Each row was made from one path, in order. Every step used is in the known rows, and no mark comes twice. Write each row's path.
Known rows
x-v-f-m-z: [ 2.41  0.76  3.58 -0.67  1.14  2.89 -0.05 -0.96 -0.64  1.12 -1.73  1.46
 -0.03 -0.31 -1.92  4.06  0.08  3.16 -0.04 -4.14 -1.29 -1.29 -1.91  0.03
 -0.63 -1.78]
x-v-f-e: [ 1.51 -0.52  2.82 -0.85  0.78  1.94  0.69 -1.12  1.04  3.45 -0.57  1.52
 -3.33 -0.36 -5.94  2.60 -0.86  3.20  0.08 -1.37  0.26 -0.17 -4.39 -1.18
 -0.58 -0.05]
d-k-b-f-m-z-h: [-0.57 -2.09 -0.45  0.79  0.83  0.59  0.02 -0.09 -3.05 -2.18  0.77 -1.38
 -2.02 -0.94  2.05  1.51  0.20 -3.14  2.13 -2.16 -1.08  2.25  0.19  0.12
  0.13 -0.55]
z-m-f-v: [ 0.70  3.19  1.64  0.21  1.59  2.03  0.38 -1.19  1.54  1.62  0.94 -3.20
  4.68  0.80 -0.81  2.78 -1.71  3.47  0.91 -2.51 -1.07 -2.61 -4.86 -0.07
  0.01  1.08]
d-k: [ 0.66  1.06 -0.81 -1.06  0.37 -2.97 -0.38 -1.54  1.03 -1.18  0.55  0.76
 -1.48  0.77 -1.72  0.52  0.04 -0.84  0.27  1.02  1.08 -0.81 -1.92 -0.60
 -0.62  0.13]
x-v-f: [ 1.43  1.63  1.30 -0.50  0.85  1.78  0.21 -1.84  1.83  2.95 -1.60  3.13
 -2.12  0.07 -2.99  3.03  0.05  3.20  0.16 -2.01 -0.04 -1.80 -2.80 -0.86
  0.38 -0.50]
m-z-h: [ 0.43 -2.75  1.67 -0.25 -1.05 -1.22  0.64 -1.15 -0.15  1.80 -1.01  0.95
 -0.45  0.21 -0.34  1.29  1.95  1.87 -1.78 -0.13 -0.31  1.73 -1.08 -1.64
  1.19 -0.68]
m-z-h-k-a: [ 0.33 -3.02  0.39 -0.71 -1.41 -0.07 -0.15 -1.71  0.55  0.04  0.45  1.46
 -0.33  0.72 -0.58  2.26  2.14  0.71 -2.58 -0.63  0.62  3.21  1.29 -0.24
  1.35 -0.89]
h-z-m: [ 1.14  0.74 -0.28 -0.10  0.76 -1.36  0.48  1.22  0.92 -2.86 -1.83 -1.18
  5.06  0.29 -0.74 -2.84 -0.06  2.91 -0.64  1.00 -0.90 -1.00 -2.05 -0.35
 -0.64  1.60]
z-m-f: [ 0.47  3.61  0.87  0.08  2.00  1.00  0.11 -1.40  1.27  1.87  0.08 -1.14
  3.77  0.84  1.69 -0.02 -1.61  2.39  0.94  0.97 -1.20 -2.54 -5.61  0.70
  0.44  0.99]
z-h: [-0.30 -2.69 -0.09 -0.54 -0.33 -0.46  1.45 -1.66  0.98  1.55 -0.36  2.70
 -1.49  1.10 -0.65  0.92  1.05  2.79 -1.07  1.26  0.35  0.87 -2.63 -1.81
  0.93  0.31]
v-f-m-z-h-k: [ 0.46 -1.53  1.22 -1.24 -2.28  1.10  1.45  0.24 -2.59 -0.61 -0.16  3.90
 -1.68  1.26  0.34  2.17  0.80  0.60 -0.30 -2.27 -1.31  2.50 -1.75  0.00
 -0.07 -1.67]
m-z: [ 1.81  0.45  2.52 -0.43  0.05 -3.00 -0.61 -0.98  0.88  0.99 -1.59 -0.86
  0.56  0.25 -0.69  0.71  1.28  1.09 -1.41  1.00 -0.15 -1.05 -0.67 -1.03
  0.35 -0.91]
a-k-d: [-0.02 -0.36  0.15 -0.44 -0.57 -2.50 -0.54 -1.66  1.37 -1.73 -0.80  1.48
 -1.94  0.04  0.92 -0.31  0.76 -0.72  0.03  0.10  1.82 -1.29 -0.37  0.65
  0.11 -0.18]
x-v: [ 1.26  0.00  0.91 -0.55  2.26 -1.41 -0.39 -2.25  2.14  1.34 -1.00  1.04
  0.56  0.43 -2.54  2.81  0.81  4.04 -1.41 -0.98  1.35 -1.19 -3.09 -0.99
  0.02  0.03]
b-k-a: [ 0.48 -0.27 -1.15 -1.37  1.21  1.28 -1.23 -2.42  2.41  1.83  1.79  0.10
 -0.39 -0.11 -1.31  2.02  0.05  0.47 -1.65  2.48  0.85 -0.52  1.11 -0.13
 -0.24 -0.59]
b-k: [ 0.39  0.32 -1.18 -1.56  0.57 -2.44 -0.68 -1.17  1.28  1.51  1.26  0.70
 -0.45  0.34 -0.54  0.87  0.13 -0.39 -1.09  2.65  0.72 -0.50 -0.86 -0.64
 -0.85 -0.65]
v-f-m-z: [ 2.19  1.43  3.29 -0.87 -0.47  2.24  0.40 -0.33 -1.08  0.46 -1.66  1.12
 -1.19  0.42 -0.62  1.60 -0.18  1.55  0.60 -0.76 -2.07 -1.93 -0.91 -0.12
 -0.63 -1.66]
z-h-k-b-f: [-1.46 -1.39 -2.43  0.60  0.14 -2.37  0.52 -0.20 -0.27  0.33  0.48  1.49
 -3.65  0.68  1.90  0.45  0.83 -2.34  1.04  1.16  0.64  2.62 -2.07 -0.13
  1.63  0.33]
a-k-b-f: [ 0.27  2.37 -1.67  0.90  0.69 -3.64 -0.80 -0.51  0.20  1.39 -0.07 -1.51
 -3.21 -1.15  0.83 -0.40  0.17 -3.10  3.02  2.00  0.62 -1.58 -0.74 -0.19
  0.76 -0.09]
h-z-m-f-b-k: [-1.15  3.06 -2.61  0.70 -0.79  1.48 -0.37  2.92 -0.94 -0.27  1.72 -1.71
  5.00 -1.79  0.60 -3.17 -1.11 -0.19  0.45  1.06 -1.84  0.32  3.25  0.31
 -0.96  0.49]
h-z-m-f-e: [ 0.67  0.38  2.25  0.35  0.77  0.85  0.96  1.93 -0.54  1.02  0.26 -3.02
  3.91 -0.44 -3.25 -3.05 -2.38  2.74  0.06  1.05 -1.39 -0.53 -3.87  0.27
 -0.87  1.85]
d-k-h-z-m: [-0.38 -1.55 -1.04 -0.02  0.42  0.22 -0.08  0.90 -0.39 -3.60 -0.08 -1.50
  2.62  0.00  0.15 -2.87 -0.80 -1.72 -0.48 -0.83  0.61  1.20  0.11  0.69
 -0.93  1.87]
h-k-b: [-0.04  1.07 -2.50 -0.81  0.66 -4.37 -0.70  0.09  0.99 -3.02 -0.26  0.28
 -2.57  0.94  1.37  0.42  1.46 -0.33 -0.44  3.02  0.97  1.82 -1.95  0.08
  0.13  0.38]

Write each row's path
[-0.43  2.44 -2.44 -0.74 -2.16  2.28 -0.10  0.58  0.17  1.54  0.96  2.78
 -3.26 -1.04 -1.02 -0.27  0.01 -1.44  1.08  1.91 -1.07  0.32  3.34 -1.11
 -0.57 -1.26]	v-f-b-k
[ 0.03 -2.08  0.42  0.30  0.75  1.18  0.48  0.77  0.33 -1.80 -1.66 -1.46
  3.56  0.49  0.69 -3.04 -0.22  1.16 -1.42  0.68  0.03  0.00  0.02  0.38
 -0.19  1.83]	k-h-z-m
[ 0.60  1.77 -0.90  1.10  0.41 -2.68 -0.50 -0.22  0.69  1.06  0.92 -3.70
 -2.42 -1.14 -1.41  2.56  0.18 -2.12  2.74 -1.58  0.91 -2.12 -0.15 -0.92
  0.39  0.11]	a-k-b-f-v
[ 0.58  2.82  0.82  0.66  0.91  0.55  0.42  1.10  0.32  0.42 -0.90 -1.09
  5.23  0.04  0.01 -2.50 -1.40  2.57  0.30  0.37 -1.74 -2.51 -2.12  0.52
 -0.03  1.43]	h-z-m-f
[ 0.73  2.25  2.36  0.21  0.69  0.83  0.43 -1.59  1.72  3.19  0.96 -1.42
  0.32  0.87 -2.83  3.31 -0.98  2.64  0.37 -1.71  0.09 -3.39 -2.30 -0.90
  0.37 -0.08]	m-f-v
[ 0.03 -1.48  0.13 -0.44 -0.60 -1.78 -0.27 -1.74  0.52  2.20  0.31  0.06
 -2.86  0.29  0.21  0.01  0.57 -1.41 -0.18  1.22  2.38 -0.63  0.92 -0.05
  0.26 -0.23]	a-k-h
[-0.30 -2.39 -0.17 -0.18 -0.58 -1.07 -0.06  0.58 -0.34 -1.75 -0.19  0.50
 -1.68  0.14 -1.83 -2.31 -0.05 -2.40 -0.87 -0.09  1.66  0.41  3.03 -0.11
 -0.68  0.77]	d-k-h-z
[ 1.25  0.90  2.17  0.62  0.93 -0.59  0.45 -1.35  1.80  2.71  0.11 -2.34
  0.04  0.91 -3.57  2.15 -1.10  0.59  1.14 -1.54  0.64 -3.79 -1.45 -1.47
  0.24 -0.02]	b-f-v
[ 0.27 -3.38  0.89 -1.21 -0.83 -1.90  0.86  0.05 -2.05 -2.24  0.32  1.50
  0.75  1.65  0.59  1.83  1.41  1.07 -1.82 -1.26  0.09  3.08 -1.84 -0.06
 -0.27 -1.21]	f-m-z-h-k
[-0.61  3.25  0.18  0.76 -0.44  1.35 -0.02 -0.49  0.63  2.41  0.31  0.59
 -0.89 -0.12 -0.42 -0.95 -0.34  1.49  1.25  2.17 -0.63 -1.53  1.72 -0.67
  0.75 -0.26]	m-f-b
[-1.51  1.18 -1.36  1.64 -1.75  2.26 -0.04  2.22 -1.90  0.14  0.52 -2.30
  2.68 -1.85  1.37 -4.23 -0.70 -1.63  1.44 -0.45 -0.25  0.29  5.26  1.00
  0.08  0.94]	a-k-h-z-m-f-b
[-0.43 -2.02 -0.02  1.17 -1.03 -2.17  0.17  0.68 -1.06 -0.08  0.74 -2.14
 -1.49 -0.24  0.01  3.67  1.60 -2.17  0.16 -3.73  0.12  2.98 -0.05 -0.97
  1.40 -0.47]	m-z-h-k-b-f-v
[-0.89 -5.26  1.52 -0.77 -0.89  0.04  0.48 -0.29 -1.63 -4.82 -0.58  2.75
 -0.07  1.43  2.97  1.43  1.47  0.30 -2.13 -2.64  0.66  3.44 -0.52  1.26
 -0.02 -0.92]	f-m-z-h-k-d
[ 0.93  2.24  1.51  0.77  0.61  1.55  0.80  1.31  0.63 -0.20  0.07 -3.28
  5.97 -0.05 -2.30  0.49 -1.54  3.44  0.18 -3.00 -1.51 -2.66 -2.28 -0.23
 -0.45  1.61]	h-z-m-f-v
[ 0.07 -1.42 -0.84  0.09 -0.68 -1.05  0.22  1.17 -0.54 -1.26 -0.62 -1.64
  2.93 -0.63  0.56 -3.12  0.00 -0.86 -0.44 -0.35  0.98  0.00  0.72  0.66
 -0.51  1.35]	a-k-h-z-m
[ 0.83  0.77  0.45  0.35  1.58 -2.89 -1.05  0.90 -1.93 -2.47 -0.34 -2.41
 -0.89  0.38  2.45  0.61  0.23 -3.02  1.15  0.21 -0.48  0.36 -0.35  1.26
 -0.23 -1.08]	h-k-b-f-m-z
[-0.48 -0.88 -0.04 -0.95 -0.08 -2.70 -0.57 -1.09  1.71 -4.01 -0.87  2.72
 -1.32  1.83  1.76 -0.31  0.78 -0.70 -1.50  0.62  1.93  0.46 -1.53  1.22
  0.11  0.04]	h-k-d
[-1.20  2.88 -1.66  0.12 -0.67  0.83 -0.75 -0.04  0.04  3.29  2.61  0.31
 -0.73 -0.92  0.18 -0.11 -0.52 -0.99  0.65  2.49 -0.35 -0.32  3.32 -0.31
 -0.22 -1.00]	m-f-b-k
[-0.41  3.24 -0.78  1.42 -0.55  2.14  0.42  2.37 -0.44 -1.22 -0.64 -1.78
  4.78 -0.98  0.13 -3.82 -0.84  1.94  0.98  0.84 -2.13 -0.92  1.95  0.08
 -0.20  1.27]	h-z-m-f-b
[-0.69 -1.43 -0.70  0.91 -0.58 -3.32 -0.21  0.43 -1.37  0.58 -0.11 -0.14
 -2.25 -0.20  2.64  0.72  1.53 -3.28  0.26 -0.34 -0.07  3.27 -0.53 -0.06
  1.81 -0.66]	m-z-h-k-b-f
[-0.02 -2.94  1.23  0.07 -0.24  0.05  0.36  0.44  0.35  0.35 -1.58  0.42
 -0.98  0.53 -1.19 -2.46  0.44  0.70 -2.04  1.43  1.05 -0.66  2.56 -0.41
  0.13  0.73]	k-h-z
[-1.78 -2.11 -3.03  0.31 -0.98  2.40 -0.43  2.64 -0.86 -2.61  0.76 -1.82
  3.29 -1.40  1.57 -3.66  0.00 -1.60 -1.36  1.35 -0.07  2.69  5.69  0.28
 -1.29  0.92]	f-b-k-h-z-m
[-0.59 -3.18  1.91 -0.82 -2.32  3.12  1.12  0.17 -2.09 -3.35 -1.11  5.10
 -2.52  1.13  2.77  1.77  0.68 -0.36 -0.60 -3.67 -0.75  2.88 -0.55  1.29
  0.24 -1.43]	v-f-m-z-h-k-d
[-0.12  1.74 -1.81  0.50  1.31 -3.93 -0.72  0.05  0.66 -0.59 -0.07 -0.06
 -2.85  0.72  1.74 -0.28  0.06 -3.03  1.41  2.32  0.81  0.01 -1.49  0.59
  0.70  0.10]	h-k-b-f
[-1.60  0.37 -0.17  1.75 -0.52  4.60  0.23  1.96 -1.01 -0.01 -0.41 -1.93
  3.30 -0.87  1.48 -4.24 -0.94  0.67  0.32  0.49 -1.07  0.06  4.57  0.77
  0.32  1.40]	k-h-z-m-f-b
[-2.28 -0.73 -1.11  0.84 -1.62  2.98 -0.52  2.09 -1.36  2.81  1.88  0.10
 -0.97 -1.57  0.23 -2.80 -0.60 -2.64 -0.74  1.40  0.33  0.64  8.28  0.25
 -0.32 -0.46]	m-f-b-k-h-z
[-0.66 -3.19 -0.44 -0.66 -0.25 -0.52 -0.33  1.07 -0.18  1.00  0.58  0.44
 -1.05 -0.32 -0.47 -1.81  0.08 -1.87 -2.51  1.62  1.29  0.40  3.74 -0.21
 -0.88 -0.11]	b-k-h-z
[-1.28 -0.35 -0.36  0.21  0.87  2.31 -0.43  1.06 -0.81  2.65  1.55 -1.49
  3.68 -0.71  1.87 -1.94 -1.98 -1.39 -0.82  0.15 -0.37 -0.10  1.19  1.68
 -0.42  0.71]	b-k-h-z-m-f
[ 0.48  1.51 -1.24  0.50  1.82 -1.89 -0.28 -0.18 -1.22 -0.85  0.35 -1.97
 -2.21 -0.66  1.30  0.05 -0.39 -1.91  3.51  1.05  0.13 -1.97 -0.86  0.58
 -0.29 -0.34]	a-k-b-f-m
[-1.73  1.24 -1.83 -0.30 -2.30  4.20 -0.51  0.20  0.62 -1.25  0.09  3.84
 -3.91 -1.08  1.72 -0.50  0.07 -2.30  0.56  0.54 -0.56  0.57  4.39  0.41
 -0.28 -1.07]	v-f-b-k-d
[ 0.12  0.90 -1.29  0.03  2.24 -2.24 -0.32  0.40 -0.85 -2.83  0.34 -0.53
 -1.66  1.14  2.15  0.09 -0.64 -1.86  1.97  1.63  0.26 -0.28 -2.04  1.30
 -0.43 -0.12]	h-k-b-f-m
[-1.46  0.27 -1.45 -0.12 -0.87  4.87 -1.13 -0.36  0.93 -0.63  0.12  4.27
 -2.59 -1.95  0.50  2.03  0.24 -0.54 -0.18 -2.93  0.21  1.21  3.85  0.45
 -0.30 -1.14]	x-v-f-b-k-d
